Known rows, with every step that occurs:
k/r/u/x: [ -2 -11   6  -2   0  -8  29  -9  -9   6   6   5   0   8   8   7 -10  -1
 -25   3  12  -5 -21 -17  15  11  -4   9 -55  23  -6   0  -1]
c/x/j/r/k: [  5   3  14   7   0   3   6  14  -3  -9 -10  -7 -13   5 -10  13  -4  -4
   1  -5  -1   0  19  13 -22  -3   5  -1  -1  40  -7  26   6]
r/c/x/j/s: [-10 -13  10  12  11 -10  22   3  25 -15 -10 -10 -26   4 -14   3   4  14
  -7 -17  14  31  -4  32 -15 -11   8  20   4  37   7  14   0]
v/x/c/r: [-25 -23 -18  -1   8  -3  17  -7   6  -4   0 -13  -3   5  24  -6  12  21
  17   1 -26   4   1   6  29  -1   6 -38 -20  23 -15  13  -2]
s/j/r/u/x/d: [-29  17  22  20   0  -7  -3  11   6  10 -17 -29   4  -6   3  23   4  -7
  -5 -12   2   6 -19  19 -10 -13   8 -24   6  26 -22  -4 -11]
d/x/v: [ -3 -18  14 -15   9  -5   1  13 -16 -13   0  -5 -41   3 -17  -6  -4  15
  -7 -12   4 -11  11 -17  -8   4  -8  -4  -6 -24 -14   6   1]
u/x/d/r: [-17 -13  11  -9   9  14  14  19  -8  17  -2 -18 -13  -7   0  19   6  22
  -4  -9   9   3 -22 -26  12 -11   0 -23 -34  18   3   7 -15]
k/x/c: [-22  -6 -15  34  22  -5  14 -10 -12 -11   3 -10  -5  -6   3  -5   0   2
 -17  -3  -4   2  16  -8  45  -3  -4 -24 -17  -6  22  17   7]
r/b/x/j: [-14 -10  11   6  11  -3  -6  -1  10 -13 -15 -11 -10   3  -4  17  21  12
  10   0   4  -2  -4   0 -10 -13  -6  -9 -36  12  13   0  -5]
c/r/b/s/j: [-18 -18   0   5 -16  -6  25  -7  -1 -14 -20  -4  -5   7  -2  18   9  -1
  -3   2  -1   4  -7  21  -9 -15   6 -18 -22  29 -16   0  21]
j/r/k: [ -8   1   9  12 -15  -1   6  11  15   6  -8 -20  -4 -20 -10  12   2  19
  13  -3   8 -14  11  -5   5 -13  19 -23 -11  28  10   2   2]
r/c/x/v: [ -3 -20   3   1  11  -9  26   6  21 -13  -8  -8 -37   0 -11  -1   1  13
  -6 -15  18  26   7  26 -23  -8  10  24  -3  21   5  17   8]
s/j/r/c/x/v: [-23  17  11  15   5 -10   8  10  12  -4 -12 -18 -15 -15  -6  14  -3  -7
  -6  -9   7  18  -5  31 -21 -15   8  -9  34  26 -20   0  -2]
d/x/v/r/j: [-16 -13  17 -12  11  -4   3  17 -17  -9   5   7 -43  22 -13   1   0  15
 -14  -6   4  -7   4 -10  -5  21 -18  -4   1 -21 -25 -12  -8]
s/j/r/c/x: [-28  19  12  21   2  -9   9   9  14  -2  -9 -17  -7 -14  -6  16  -1  -5
  -4 -11   6  18  -4  33 -12 -22  13 -17  33  27 -13   0  -1]
d/x/j/r: [ -9   3  17  -2   7  -7  -5  19 -15 -10  -4 -12 -24  10 -13   3  -5  13
  -2  -9  -7  -8  15 -18   3   0  -6 -21  11  -1 -19   0  -4]
v/r: [-25   0   8   6  -4  14  22  -2  10   1   9  16 -11  16  -1  30   6  22
   1  -1  12 -13  -4  -8   6   4   3 -19 -24  18  11 -14 -12]
s/j: [-34  12  16  13   4   0   6  -6  14  -5 -16 -14   7 -20  -8  20  12  -8
  -5 -14   6   5 -18  24 -11 -23   6 -22  21  15  -3  -1  -3]
d/r/u/x: [ -3  -6   3   5 -15   4  17  17   6  17   0 -20  -5   6   2  15   1  -5
 -16   6  -5  -2 -18 -12  14 -20  12 -22 -46  11   9   9  -5]
d/r: [ -6  -5  -2   1 -12  10  15  10  11   5   3 -10   1 -13 -11  11  13   1
  -3   9  -7 -10  -9 -15  14 -23   6 -31 -18  12  23   9   2]
c/r/j/s: [-29 -21  13   5 -19 -11  18   3   9 -18 -20   5   3   8  -7   8  15   4
 -10  -3   0  17 -25  28  13  -5 -14   1   1  29 -17  -9  15]
u/x: [-18  -4   5  -6   3  14  20   8  -3   5  -7  -6 -16  -9   2  21 -10  21
  -8 -15  17   9 -17 -20  16 -30  10 -11 -28   6   2   8  -8]
b/s: [-30 -29   4  -6  -3  12  21 -13  12 -18 -18 -13 -16  -6 -21   4  27   3
 -16   0   1  -6  -5   5   4 -43  10 -22 -27  10  13   6  12]
b/s/j/r/k/x/u: [-34  -7  11   8   2  -3  12  -2   1 -13 -15 -26 -19 -11 -19   2  15 -13
 -21   2  -2  -3   5  17   3 -26   8 -25   3  19 -10  -4   4]
k/r/c: [ -9 -15  -3  -4  10 -13  38 -15   9  -5  10   8  -6  -9  -5  -3   1  14
 -14   3  18   8 -12  -6  14   9  -4  12 -19  30  10  -6   5]
x/d/r/b: [-10 -21  14   5   8   4  -4  13   8  13  -6 -22   7  -5 -12  14  41  16
  13  -2  -1 -17 -18 -11  -9  11  -5 -27 -33  27  17   7  -8]
v/r/u/x/c/n: [-24  -6   5  17   0   8  30  -2   0  12   5   3 -18  35  17  34   1   9
  -9  -6  10  -2 -12  -4  13   5  12 -16 -51  23  -2 -11 -21]
x/v: [ -1 -18   4 -16   5   4  10  -2  10 -15 -23  -8 -22 -14 -12   6   7   8
  -3  -7  11  -8 -11 -10 -24  -1  -4  10 -14   8  -1   8   4]
c/n: [ -5  -9   5   0   3   3  15  -9   7 -21  -6 -13  -1 -16  -4  22  22   3
  14 -11   9  -9   2  -4  -4 -24  13 -16 -18  17  19   6   1]
c/r/u/x/j: [ -6 -15   8  -1 -21 -10  29   3  -2  -6 -23 -12  -8  22  15  19 -15   0
  -9  -5   0  12  -7   9   0  -5   6   0 -39  35 -24   3  13]
r/u/x/v: [ -4 -15  13   1  -4  -3  12   6   7   5 -22 -22 -19  14   8  15  -6   2
 -18 -14  11   4 -21  -3 -10  -8  11  11 -54   8 -11   9  -6]
x/d: [-20 -26  23   0  11   4  -2   1  13   0 -15 -20   4  -9 -12  10  37  23
  16 -17   8 -13 -10  -4 -10   5  -4 -16 -23  26  15   7  -4]
b/s/j/r/u/x: [-38  -6  11   6  -4   4  15  -3   3  -6 -20 -25 -17  -2 -10  12  12 -13
 -26   0  -2   6 -15  19   0 -44  13 -29 -11  17 -16  -3   2]
k/x/u: [ -5   0   6  14  13 -13   2   8  -7 -20   3  -9 -11  -4  -7  -5  -4   5
 -11  -7   5  -8  24 -20  25  11  -8   5 -16  -5   9   8   4]
v/r/b/x: [-25  -4  10  10   3   8  12   1   6   0  13  16 -19  24   2  32  11  25
   7   6  13 -11  -1  -4   3   5  -3 -19 -44  11  13 -18 -16]
k/x: [-10   6   0  19  13  -8   4   0  -5 -19   9 -10  -4 -10  -4   0 -10  10
 -15  -1   4  -5  19  -9  27  -1  -6 -14 -18 -12  20   9   8]
k/x/v: [  1   1  -3   5  18 -10   4   1  -9 -24   2 -11 -20 -11  -5  -4 -15   7
 -19   2   6  -6  15 -13   9  15 -15   1 -16 -13   7   9   7]

Rows:
[ -4  -9   2  -7   7   6  12   0   6  -5  -9   8 -27  10  -5  22   6  16
  -2   1  15 -14 -15 -11 -29  24  -7   6 -27  13  -8  -8 -10] | x/v/r/b
[ -6  21   0  18  17 -11  -2   7  -8 -21  -2 -18  -2  -4  -1   5 -16   5
 -15   6  -5  -3  20 -15  19  11 -13 -15   1   9   2   2   2] | k/x/j/r
[ -7 -18  -5  -1   7  -3  24 -18  -8  -5   5  13   2  -2  -9   4  15   2
 -18  13   8 -15 -19 -14   5   6  -8  -3 -44  23   3  -2   7] | k/r/b/s
[-10 -25  20   4   1   0  -1  12  12  13  -9 -29   6   2  -8   9  36   8
   6  -4  -4 -15 -15  -5  -6   9  -3 -23 -40  28  14   8  -7] | x/d/r/u
[-11 -14   6 -18   8  -7  -4  11  17  -9   0 -15  -7   0   9  -6  16  25
  22  -8 -14 -10   4 -12   8   8   4 -10 -18  15 -18   6 -14] | v/x/u
[-40  -6   9   4  -3   6  14  -7   8 -13 -19 -20 -12 -12 -18  10  21 -11
 -19   3  -4   0  -9  19  -2 -44  10 -33   3  18  -7  -3   6] | b/s/j/r
[  1   0   3  12  -3  -3  11  10   5   3   9 -23  -6 -15 -16   3   0   3
 -13  11  -5 -10  -3  -6  18   4  -1 -26 -16  23  25   4  -6] | d/r/k/x/j/s
[-37 -22  -6  12   4   8  32   2 -12   8 -17  -1 -17   5   9  12   1  10
 -19 -14   4  28 -32  -2  39 -23   1 -14 -20  22 -12   7  -5] | u/x/c/r/j/s
[-23 -11   7  -4   8  -8  20  -8  -1  -6   1  18  15  -2  -6   0  19  -5
 -24   9   7   1 -26  -3  18  17 -24   6  -7  20  -7 -13   5] | k/r/j
[-13  -1   0  15  -9   2   0   9   8  -2 -13 -13  -4  -5 -10  16  15  12
   4   5   0 -13  -2  -9   0 -25  14 -26 -24  17   1   3   5] | j/r/b/s
[-31  23  14  18  -3  -3   1   5  10  -1 -13 -17   6 -21  -6  21   4  -6
  -1  -8   2   2 -11  17  -6 -24   9 -29  27  21 -11  -4  -3] | s/j/r
[ -7 -19   7   1 -25  -9  30   3  -2  -4 -17  -9  -9  19  14  17 -14   3
  -7  -6   3  10  -5   9   6 -11  10  -2 -46  26 -18   5  16] | c/r/u/x
[-23  19  16  14  -3  -7   1  10   5   5 -19 -24  -5  -8   3  22  -7 -13
 -12  -9   3   7 -19  17 -15 -14   8 -15   9  20 -28  -4  -8] | s/j/r/u/x/v
[-29 -34  29 -12  11   1  -4   1   7 -14  -1 -18 -22  -7  -6   2  29  23
  16  -2   7  -4  12   0   8 -19 -16 -17 -40   7  27   0  -3] | b/x/d
[-23 -16   8 -15  16  -4 -12  17  16   3   7 -26   7   1   9  -5  34  27
  17   6 -23  -6 -13   1   7  20 -11 -37 -16  19 -13  -1 -17] | v/x/d/r/j
[-10 -14   2 -12   9   1  25  -1  16  -8  -8   3 -38   8  -6  14   0  20
  -6  -3  19   2  -9  -3 -23  19  -4  13 -13  19  -5 -12  -9] | x/v/r/c
[-14 -16   5 -16  14  -1  -8  13  14   3  12 -27   2  -3   9  -3  26  32
  23   5 -22 -13  -6  -7   6  15  -4 -40 -26  20  -6   5 -17] | v/x/d/r
[-14 -16   0   5  11 -11  29  -7  30 -17  -7 -21 -18 -13  -6  11  17  18
   8 -17  20  21   0  16  -4 -23  20   1  -5  24  21  -1   0] | r/c/n
[-28 -19 -16   2  17   1   8  -7  12  -1   0 -16  -2  -2  19  -7  20  23
  16  -3 -22   0  -4   0  28  -5   8 -38 -20  14  -4  15 -11] | v/x/c
[-19  -8  10   9   4   2  32   8  15   0  12  16 -33  28  -3  20   2  21
  -1  -8  19   9   9  10  -4  12   8   8 -14  30   3  -9 -11] | v/r/c/x/u
[-21 -15  16  -8  13  12  11  12  -5  11 -10 -16 -14  -6   0  19   7  28
   0 -19  17   5 -20 -21   7 -11   2 -14 -33  17   0   7 -13] | u/x/d
[ -7 -23   7  -2 -23  -7  32  -4   6  -7 -13  -9  -7  -6  -3  11  -4  13
   9  -5   8  -2  10  15   1  -3  11 -11 -21  38   0   2  21] | c/r/k
[-10  -5  16   7  -1  -3  11   5   9   5 -26 -25  -6  19  10  20  -3  -1
 -16 -15   6   8 -21   0  -5 -11  11   3 -46  21 -11   6  -9] | r/u/x/j
[-37  -9   8   7   1   2  19  -3   8 -14 -14 -19 -23  -6 -18   6  16 -11
 -21   1  -1  12  -2  33  -8 -43  13 -23   7  22  -9   3   8] | b/s/j/r/c/x
[-20 -11   9 -12   8   5  12   4   9  -9 -14   9 -24  13  -7  16  14   7
 -13   2  12  -2 -20   0 -20  24 -17  10  -4  12 -16 -17  -9] | x/v/r/j
[ -3 -10  13  13   7 -13   9   4   5  -5  -2 -22 -13 -15 -13  -3   0  12
  -1 -11  14 -13  24  -3  11  16   7   0 -20  14  18   5   1] | r/k/x/u
[ -7 -13  14 -13   8  -2   7  14 -19  -8  10   5 -47  18 -13   3  -8  20
  -8  -7   6 -14  11 -19  -6  17 -11  -8  -9 -20 -17  -6  -7] | d/x/v/r
[-12   2   7  14  -8  -3  -8  15   7  -3  -4 -10  -9  -7  -3  17   8  18
  15   5   2 -10   8 -11   7 -23   6 -22 -27  10   8   1   1] | j/r/b/x
[-34  16  10  28   0  -5   6   5   4  11 -19 -24   2  -6   7  21   1 -15
 -11 -11  -1  11 -18  20   3 -23  14 -28   8  23 -20   0  -9] | s/j/r/u/x/c
[-18   3   9  16   3   3  22  -1   3   3  19   4 -16  12  -2  21  -7  24
  -4   2  16 -15  14  -2  13  25   3 -20 -27  18  17 -16 -13] | v/r/k/x
[-21  -4  15  15  -9   5  19  -1  15   6   3   6  -8  33   6  29   5  12
  -5  -3  10 -12  -8   3   0  10   8 -11 -46  19   4 -14 -13] | v/r/u
[ -1 -24  14   6   5   9   4  16  -9   0   3  -7 -14  10 -16   7  26  -2
   0  -1  -4  -8   6  13 -20  -3   0 -14 -33  25   7  32   7] | c/x/d/r/b/s
[-31 -16  -9   9  12  16  30  -1  -9  13 -13  -7 -17  -5   9  15   0  13
 -11 -17   9  16 -20 -18  33 -32  13 -21 -28  12   4  17  -9] | u/x/c
[-42 -14  10   1   2   8  18 -14  10 -16 -21 -18 -11 -11 -19   8  26 -12
 -21  -2  -1   2 -14  25  -5 -44   8 -28  -1  14  -1  -1   6] | b/s/j
[-28  22  17  21  -5  -7   2   9   7   7 -16 -24   2  -7   4  24  -4 -11
 -10 -10   2   7 -17  19  -6 -22  13 -23   8  20 -21  -4  -8] | s/j/r/u/x
